Each row was made from one walk, in order. Every step used is in the known rows, and no mark comes twice. Write each row's walk.
Known rows
c, f, l, x, g: [  7  -2  25  46 -15  42  -1 -16  36  -4  19  -7  13  -5 -43 -10  17  23
   0  21   8 -12  -9  10  -2  21 -14  14   4 -18]
p, k, c, f: [  8  -8  15  28 -24  14  16  -6  18  11   9 -11  -9   5 -13 -19 -14  40
 -34   8  13  -7 -25  -2  39   2 -14  -9  15   0]
f, l, q: [ -1  12  25  38   2  27  43 -14  27   2  12 -11 -13  -2 -27 -12   8  13
 -36   3  10   4  -3  10  -6  -8 -13  24  -2 -19]
g, v: [ -9   2  42  40   3  29  28   8  11   2  14   3 -12  11 -12 -10  -7  23
 -10  30  17  -1 -20   2  15  -7 -14  -4   4 -11]
u, g, q, x, f, l: [  1   1  51  46  -7  43  46 -25  16  -9  25 -23 -37  -4 -21  -1  14  19
 -17  -4  15   9  10   3  -5   5   3   2  -8 -28]
u, g, q: [-16   7  53  26   8  30  26   1  19  -7  19 -24 -61  -3 -22   0  -2  20
 -27  16   7   3  -2  -4  24  10 -13   0   7 -26]
q, x: [ -2   9  45  41  -6  20  34 -10  20  -3  13 -10 -55   6  -4  -2   7  13
  -4  10  14   7  -5  -3  16 -17  -9   1   4  -4]
k, p: [  0   2  30  27  -2  31  25  -7  20   2  15 -20 -41  -7   4 -10   7  31
  26  33  12   1  -9   2  37 -12 -21   7  10   1]
p, k, c, f, x: [ 20 -11   4  21  -8   9  23 -16   7  15  10  -4  -9   1 -10 -22  -9  41
 -48  -7  22  -9 -28   1  28  -1 -12 -12  17  -7]
f, g, x, q: [-16   4  29  37  -7  39  54 -15  20   8  14   5  -6 -15 -33  -8   2  20
  -8  10  20  17 -19  -3  28 -12 -13   0   8 -13]
p, k: [ -7   1  33  29 -13  18  45 -19  35   4  13  -5 -36  -8  -8 -11   0  35
 -25  20  12   1 -10   0  24  10 -20  -3  12  -9]
k, c, f, g: [  8  -4   4  30 -16  25   7  10   2  13  10 -18 -22  -2 -35 -25  -3  33
  -8  24  17  -7 -21   9  21 -12 -13   6   5   2]
k, c, f: [  5  -1  19  32  -9  23   5  10   9   5   9 -20 -26  10 -16 -17 -13  27
 -24   7  13  -7 -24  -3  36  -7 -11   2   4   1]
p, k, c, f, q, x: [ 15  -9  18  33 -24   2  30 -15  10  12   3 -10   9   5 -10 -10  -6  36
   3  -8  19  -4 -26 -15  29 -26  -6 -14  16   0]
c, f: [ -6   3  28  32 -10  21  20   6   4   0  10 -14 -26   4 -22  -7  -3  23
 -19   8  12  -4 -17  -2  28  12 -14   4   0  -5]
q, x, l, g: [-11   4  49  47  -9  12   4 -33  35 -12  15   3 -37  -2 -28  -1  -2   7
 -11  25   7  17  11 -15   2 -14  -9  16  -4 -22]
x, l, g, q: [-19   5  44  36  -4  25   9 -24  41 -15  24 -10 -19 -14 -44  -7 -16  13
 -21  26   4  21   4 -11   1  12 -17  17  -6 -41]
p, k, c, f, g, q, x, l: [ 18 -14   4  39 -49  13  14 -29  15   8  23  -7   7  -2 -47 -22 -17  30
 -20   1  16   6  -8   2   4 -13  -5  -2  11 -16]
q, x, f: [ -3   4  41  46  -9  35  42 -24  22  -7  17 -11 -46  -1  -4  -9   9  18
  -1   2  14  12  -5   1  15 -11  -8   1 -12 -12]
x, f, l, q: [ -2   6  22  44   2  42  52 -27  28  -2  17 -12  -2  -9 -25 -20  10  18
 -33  -4  11   9  -2  16  -9  -4 -12  23 -19 -27]
k, c, f, q: [  2  -4  17  29   0  19  17  11   8   6   2 -22  -2   1 -23 -16 -10  32
   2   5  20  -6 -28 -13  31 -16 -12   1   6  -2]
x, g, q: [-11   7  40  33 -11  44  35  -9  38  -5  24 -18  -8 -14 -34  -7  -6  19
   8  22   6   8  -7   2  -5  12 -21  16   7 -32]
k, c, f, q, x, g, v: [ 14 -11  28  46 -15  24   6   6   1  10   5   4  62  13 -29  -7 -10  25
  37  14  19  -8 -31 -12   2 -43  -4   1  12 -10]
f, g, x: [ -7   3  33  37 -18  33  35   4  20  11  13  -2 -20 -10 -24  -8   8  20
 -11  27  20  13 -20   8  23  -8 -14   4   4  -6]
u, g, q, x, l: [-10   0  57  41  -8  23  14 -16  21 -15  22  -9 -59   4 -30   4  -6   9
 -28   3  11   8  17 -14   6 -10  -4   4   3 -27]
p, k, c: [  4  -4  24  28 -11  19  30 -16  40   9  12 -12 -35  -2  -2 -19 -11  39
 -28  22  14  -1 -16   1  32  -8 -17  -7  16  -3]

Which walk is each row?
[-15  -1  33  36   8  40  54 -15  26  -6  10 -17 -18 -19 -16 -15   6  33
  12   9  20   8 -14  -5  10  -4 -16   4 -15 -21]
x, f, q
[  1  14  39  41 -11  24  30 -25  33   0  14   2   0   1 -25  -4   9   1
   2   1  -1  10  -1   2  -9 -35 -14  27   3 -27]
l, q, x, g
[ -3  -3  38  50 -18  52  52 -10  31   1  19  -8   0  -9 -14  -8   7  21
 -31   6  26  15 -13   6  14  11  -5   4 -12 -13]
g, x, f, l
[  3  10  30  37 -17  27  45 -13  13   1  21 -19 -33  -5 -31  -9   9  15
  14  11  13  13  -7   9  -5 -11 -10   4   4 -19]
f, g, q, x
[ -1  12  47  38 -11  25  41 -12  22  -7  21 -19 -39   6 -13  -1  -1   9
  -1  -3  10  15  -9  -3  10  -7  -9  -2   5 -18]
g, q, x
[ -5  -1  28  45  -5  49  50 -19  29  -5  18 -19 -22 -11 -19 -18  10  30
 -16  14  21   5  -1  10  -4  13 -11  11 -14 -14]
x, f, l
[  5   1  35  53 -13  42  51 -27  23  -5  18 -16 -29  -3 -11 -11  16  20
  -4   1  21   8   4   6  -9  -3  -3   7 -12 -10]
q, x, f, l
[  7 -11  12  25 -16  10  30  -5  17  12   2 -15  13  -4 -18 -17 -11  44
 -10   3  19  -7 -30 -11  33 -10 -15  -9  14  -4]
p, k, c, f, q
[-12  -6  51  51   0   9  10 -21  18  -6  10  17  25   2 -35   0  -6  13
  18  31  16  14  -6 -23  -8 -31  -5   6  -4 -28]
f, q, x, l, g, v
[-24   2  59  34   9  35  36  -7  19  -2  11   7 -33  -3 -18   8  -1  16
 -36   0  14   9 -12 -19  52  -9  -9  -7  11 -17]
u, g, x, q
[  1  17  39  39  -2  12  34 -20  20  -1  11  -3 -30  11 -11  -5   7   0
 -21  -8   2  12  -6   1  11 -34 -10  14   0 -16]
l, q, x
[ -4   3  43  46 -17  26  28 -23  30 -14  25 -12 -34   4 -28  -3 -11   7
 -16   0  13  17   7 -10  -2 -10  -8   4   0 -24]
g, q, x, l
[ -9  -2  54  54  -8  13  -3 -22  19  -7  16  20   3  11 -29  -3 -10   8
  -6  34  11  14   0 -14  -2 -22  -5   8  -4 -24]
q, x, l, g, v
[  9  -3  30  43 -23  23  -2   6  19  11   8  -7  30   1 -27  -5  -8  17
 -35  16  15  10 -28  -7  33   3  -2   7   4  -7]
k, c, f, l, g, x
[ 13 -12  10  24 -13   4  -1 -37  22   3  22  -2  17 -12 -42 -18 -26  32
 -55  -5  13  10 -16 -10   8  10 -11   0   9 -40]
p, k, c, f, x, l, g, q
[ 29  -1   6  42 -32   4  30 -28  14  15   9  -4  24  13 -20 -14  -1  20
 -44 -22  10  -3 -15   5   9 -27  -1   6  12  -6]
p, k, c, f, l, q, x
[ -1  -5  17  38 -16  23  18  15 -19  12  11   6  18   5 -39 -18   0  30
  -2  35  18  -8 -28  13   9  -5 -12   2   1  -8]
c, f, g, v
[  0  -2  27  45 -14  30  18 -13  19   7   9  -2  44  -3 -35  -5 -13  17
 -33  -5  15  14 -29 -17  35  -5  -2   5   7 -15]
k, c, f, l, g, x, q
[ 12  -4  13  39 -15  31  15   8  10   7  10 -23  -6   8 -23 -18  -6  30
 -27   7  22 -11 -16   2  15  -1  -6   7   6   3]
k, c, f, l
[ -2   0  48  50 -14  33  25  -8  18   3  16  12  18  12 -19  -3   2  15
  24  28  14   1 -11   0  -7 -23 -10   6  10 -16]
q, x, g, v
[-14  -4  46  46 -19  32  18  -3  37  -5  17   7 -23   1 -22  -2 -11  11
 -38  15  22  16  -6 -11  26   0 -11   5   0 -12]
g, x, l
[  9  -6  13  35 -29  28   9  18   5  17   9  -7   3   1 -30 -16  -6  24
 -21  13  21   4 -35   5  39 -15  -7  -1   7   4]
k, c, f, g, x
[ 14  -4  16  32 -27  15  20 -22  26   8  18 -20  33 -10 -36 -14 -14  35
 -34   8   7   6 -20   0  12  23  -9   3  12 -25]
p, k, c, f, l, g, q
[ 23  -5   7  33 -44  12  29 -19   5  15  19 -15   7   0 -32 -19  -6  33
  -7   1  13   3 -24   7  14 -11  -7  -9  17 -11]
p, k, c, f, g, q, x
[ 11 -18  15  41 -30   3  15 -25  20   4   7   0  14   2 -26 -12 -16  33
 -12  -6  22  -3 -10 -22  15 -28  -5  -6  12  -5]
p, k, c, f, q, x, l
[ -2   7  44  42 -16  32  28 -16  33  -2  15  -4 -21   0 -18  -2   9  14
  19  20  10   4   2  -2  -3 -13 -14  15   9 -13]
q, x, g
[-11  -1  46  43 -14  47  42  -8  30  -1  16  -4 -17  -5  -5  -7   1  18
 -25   5  18  19 -22   2  35   4 -11  -3 -11 -15]
g, x, f
